Known rows, with every step that occurs:
kuvu-zubof-mudi-kemor-dekik-lunas: [ -2.5   7.9  -2.8   5.4  -5.2 -14.2   9.7  22.9 -24.5  -7.1  35.8   9.6
 -13.2  -0.6 -43.4 -42.8  16.3 -29.4  26.1   8.2]
kemor-dekik-lunas-bine-vanido-zubof-mudi: [ 28.2  36.2  36.8  -2.9  33.1 -37.5  10.2  36.8  13.1  26.0 -11.5  11.8
  20.6 -25.3 -24.8 -24.1   6.4 -32.8  21.8   4.0]
zubof-mudi-kemor: [-17.8 -27.6 -19.7  14.8  18.6 -20.7   2.3  -5.4  -8.1 -29.5  29.6  -7.2
   3.2   6.2 -15.6 -31.8   0.4 -12.6  18.0  -5.3]
kuvu-zubof-vanido-bine-lunas: [ 14.3   8.7   3.2  -2.6   8.6  -0.3 -10.2  17.9   4.5  13.8 -30.0 -32.1
  40.4  -0.6 -13.8 -17.9   0.7   6.8  21.1  22.1]
lunas-bine-vanido-zubof: [ 10.8  13.1  19.1   2.5  25.9 -43.5  12.6   8.8  26.6  30.3 -30.9   8.2
  29.9 -15.5   4.0 -13.0  -7.5 -22.6  18.2  -7.9]
kemor-mudi-zubof-kuvu: [ 17.0 -31.7 -41.0  15.6  -9.5 -28.3  16.5 -15.1  -6.7  -9.5  31.7 -26.5
 -30.0 -35.6   0.4 -12.5   1.1   3.9  29.9 -10.0]
kuvu-zubof: [ -2.0  -4.6 -10.8  13.9  -6.7  -7.2   8.1   1.2  -7.2  14.7   4.3   9.5
   2.5   5.7  -5.8 -19.1  -8.6 -12.3  19.6  -8.8]
kemor-mudi-zubof-vanido-bine: [ 20.8 -12.1 -46.5 -10.7 -10.0 -26.6   9.8   4.9  11.2  -0.5  15.3 -35.0
  12.8 -26.7  -3.3 -22.2  12.3  11.2  27.6  19.4]
mudi-kemor-dekik-lunas-bine-vanido-zubof-kuvu: [ 14.7  23.8  28.9 -25.0   5.9 -51.4  15.1   6.5  15.0   1.9 -18.9  -7.2
   1.8 -26.2 -27.7 -16.0  21.6 -30.9  23.9  14.8]
zubof-mudi-kemor-dekik-lunas-bine: [ -2.5  25.2  18.6 -23.2   2.6   3.5  -2.8  31.6  -8.8  -7.5   5.2  -5.2
  -0.3  -2.5 -30.5 -25.9  26.2 -19.3   2.1  14.9]
zubof-kuvu: [  7.4 -22.0  -4.2   4.7   6.6 -11.4  -5.8 -22.9  -2.1 -15.4   3.2 -19.5
  -8.5  -8.9   2.8   2.6  -8.8   1.8  14.5  -4.2]
kuvu-zubof-mudi-kemor-dekik-lunas-bine-vanido: [ -0.9  30.3  19.7  -5.1   9.6 -22.8  19.9  37.4   1.7  23.3  -8.3   6.5
   1.3  -7.8 -41.5 -51.9  10.7 -40.4  24.5   8.8]
kemor-mudi-zubof: [  9.3  -9.2 -36.3  11.2 -16.3 -18.1  23.0   7.5  -5.4   6.9  30.1  -7.1
 -21.1 -29.3  -1.5 -16.7   9.4   4.0  16.3  -8.0]
vanido-bine-lunas: [ 12.1  16.0  18.8  -7.3  18.5  20.1 -20.0  26.4  -6.4   3.7 -34.2 -27.8
  19.2  -2.5  -4.0  17.5  14.3  13.7 -19.8  18.0]
kuvu-zubof-mudi-kemor: [-17.4 -31.5 -29.6  29.2  12.5 -28.4  10.3  -2.2 -16.8 -16.0  34.8   2.6
   5.0  11.1 -21.4 -51.1 -10.4 -26.5  39.4 -14.3]
bine-vanido-zubof-mudi-kemor-dekik-lunas: [  7.2  13.9  11.1   3.0  22.8 -59.2  21.5  22.4   1.9  -5.6  21.9  14.6
   3.3 -21.6 -43.5 -34.9  17.6 -36.5  26.7  10.0]
dekik-lunas-bine-vanido: [ 18.1  43.6  32.3 -28.6   8.5   8.5   7.5  30.2  31.2  43.9 -39.9   1.2
   8.3 -14.3 -10.7   3.4  16.1 -13.3 -15.2   0.4]
mudi-kemor: [-19.1  -9.3 -11.3  -6.1  -6.9 -13.5   5.8  -6.9  -2.8 -19.4  11.1  -2.4
  -2.5   6.0 -11.2 -13.1  10.4  -6.8   3.5   4.6]
kemor-mudi: [  7.8  -6.3 -15.0  11.9  -7.8  -7.4  14.0  11.3  -8.9   2.8  22.5  -4.9
 -18.2 -16.6   0.4  -2.6   9.8   0.6   1.1   7.1]
dekik-kemor-mudi-zubof: [ 25.3  -8.5 -40.6  11.1 -24.0 -28.2  26.2  11.7 -27.4  -4.2  42.8 -17.6
 -12.0 -30.3 -14.1  -2.5  25.3  10.5  21.6 -14.3]

Rows:
[  5.8  -5.9 -27.8 -12.7 -11.3 -22.3  10.9 -11.4  22.1  -1.8   6.7 -14.0
  13.7 -15.0  -6.0 -29.2  -4.5  11.2  33.8  -1.5] => mudi-zubof-vanido
[ 28.1 -11.9 -47.2   0.5 -28.3 -40.8  29.2   3.6  -9.8  -6.8  42.9 -29.2
   5.9 -33.1 -18.5 -18.1  21.1  15.7  41.6  -3.5] => dekik-kemor-mudi-zubof-vanido
[  8.9   9.6   6.9  -3.7  38.9 -45.4  13.5  21.3  24.0  13.1   1.0   7.3
  28.1 -15.4 -25.0 -34.4  14.8 -38.1  23.0 -12.7] => dekik-lunas-bine-vanido-zubof-mudi-kemor
[ 10.5  -3.1   8.9  22.1  51.4 -51.7  10.5   9.7  20.4  18.3 -11.7   6.1
  37.1 -14.6  -1.4 -31.3 -17.7 -30.5  32.1 -19.2] => lunas-bine-vanido-zubof-mudi
[ 12.0  -2.4  -8.5 -20.7   4.9 -11.3 -12.5  -3.3  14.6  -7.7 -13.7 -26.0
  33.8   1.5  -2.8  -6.1   5.9   7.0  12.0  25.9] => zubof-vanido-bine
[ 16.4 -20.2   1.1  18.5  29.2 -62.5  12.0 -22.3  15.6  -1.4  -5.2  -3.8
   7.8 -23.7   0.6  -7.6 -17.5 -17.6  36.0 -10.2] => bine-vanido-zubof-kuvu
[ 24.9   4.4 -23.1  -7.0  -1.7  -9.9   5.8  25.9   8.1   6.1  -6.0 -48.6
  17.0 -36.6 -10.0 -14.4  19.5  23.3  16.6  24.4] => kemor-mudi-zubof-vanido-bine-lunas
[ 16.6 -29.4  -9.9  17.2  15.7 -45.2  -2.7 -27.3  -1.3 -17.8  13.3  -8.6
   7.8 -13.8   3.1  -1.2  -9.5  -9.4  33.2 -13.3] => vanido-zubof-kuvu
[ 34.4 -30.8 -46.3  15.9 -17.6 -39.1  20.5 -11.6 -31.6 -18.8  43.8 -34.7
 -21.3 -36.4 -11.5   0.5  16.1  10.7  35.5 -17.6] => dekik-kemor-mudi-zubof-kuvu
[  8.2  19.1  15.6 -11.0  12.6 -29.8  -0.9  25.5  -7.7 -10.2  16.3   5.2
  15.1  -8.3 -31.4 -31.3  25.3 -30.6  21.9   6.3] => vanido-zubof-mudi-kemor-dekik-lunas-bine
[ -1.6  13.6   6.1 -11.5   1.1  -6.9   2.6  21.2 -15.6 -21.3  30.4   0.1
 -15.0  -5.3 -38.3 -24.2  25.1 -16.7   6.5  16.6] => zubof-mudi-kemor-dekik-lunas
[ -0.6  34.7  32.0 -20.9  14.8 -16.0  12.6  36.2   9.6  10.8 -13.0  -1.9
  -1.0 -12.3 -33.8 -31.9  20.9 -28.0   4.1  17.2] => zubof-mudi-kemor-dekik-lunas-bine-vanido
[ 40.7   4.5 -29.2  -6.6  -8.3 -20.6   8.4  27.8 -13.6  -2.7   8.6 -56.6
  25.9 -34.9 -22.2  -0.4  36.1  30.0  21.3  15.4] => dekik-kemor-mudi-zubof-vanido-bine-lunas
[ 12.9 -12.3 -43.9   0.7 -19.6 -32.5  27.0  -0.4  13.4   1.8  29.8 -20.6
  -3.4 -34.8  -6.3 -31.2   4.6  10.4  35.9   4.7] => kemor-mudi-zubof-vanido
[ -0.1 -22.1 -18.7  36.2  19.1 -17.2   2.2   3.2 -14.0   3.5  22.8   5.7
   9.5   5.2  -8.8 -37.3 -19.5 -20.8  34.7 -20.3] => kuvu-zubof-mudi
[ 23.3  -5.8 -18.0  12.6 -16.9 -18.4  18.4  15.3 -32.1  -6.0  37.0 -14.6
  -7.9 -17.5 -10.9  10.8  25.1   6.8   7.0  -1.0] => dekik-kemor-mudi
[-10.5  -7.9   3.2  22.3  30.0 -74.9  23.6   5.4  -4.3 -19.6  20.0   9.8
   7.6 -13.1 -28.4 -43.9  -4.8 -35.3  40.9   7.9] => bine-vanido-zubof-mudi-kemor-dekik
[-19.9   7.9   6.3 -10.6 -18.2 -13.6  10.0   3.7 -17.2 -24.1   7.2  -1.8
 -15.6   3.6 -21.1 -16.5  14.6  -7.6   4.3  25.9] => mudi-kemor-dekik
[  9.9 -16.2  -4.2  34.0  48.8 -61.1  14.0   2.8  14.0   3.7  12.0  12.3
  23.1 -17.2  -7.7 -29.3 -18.9 -26.9  35.7 -17.2] => bine-vanido-zubof-mudi
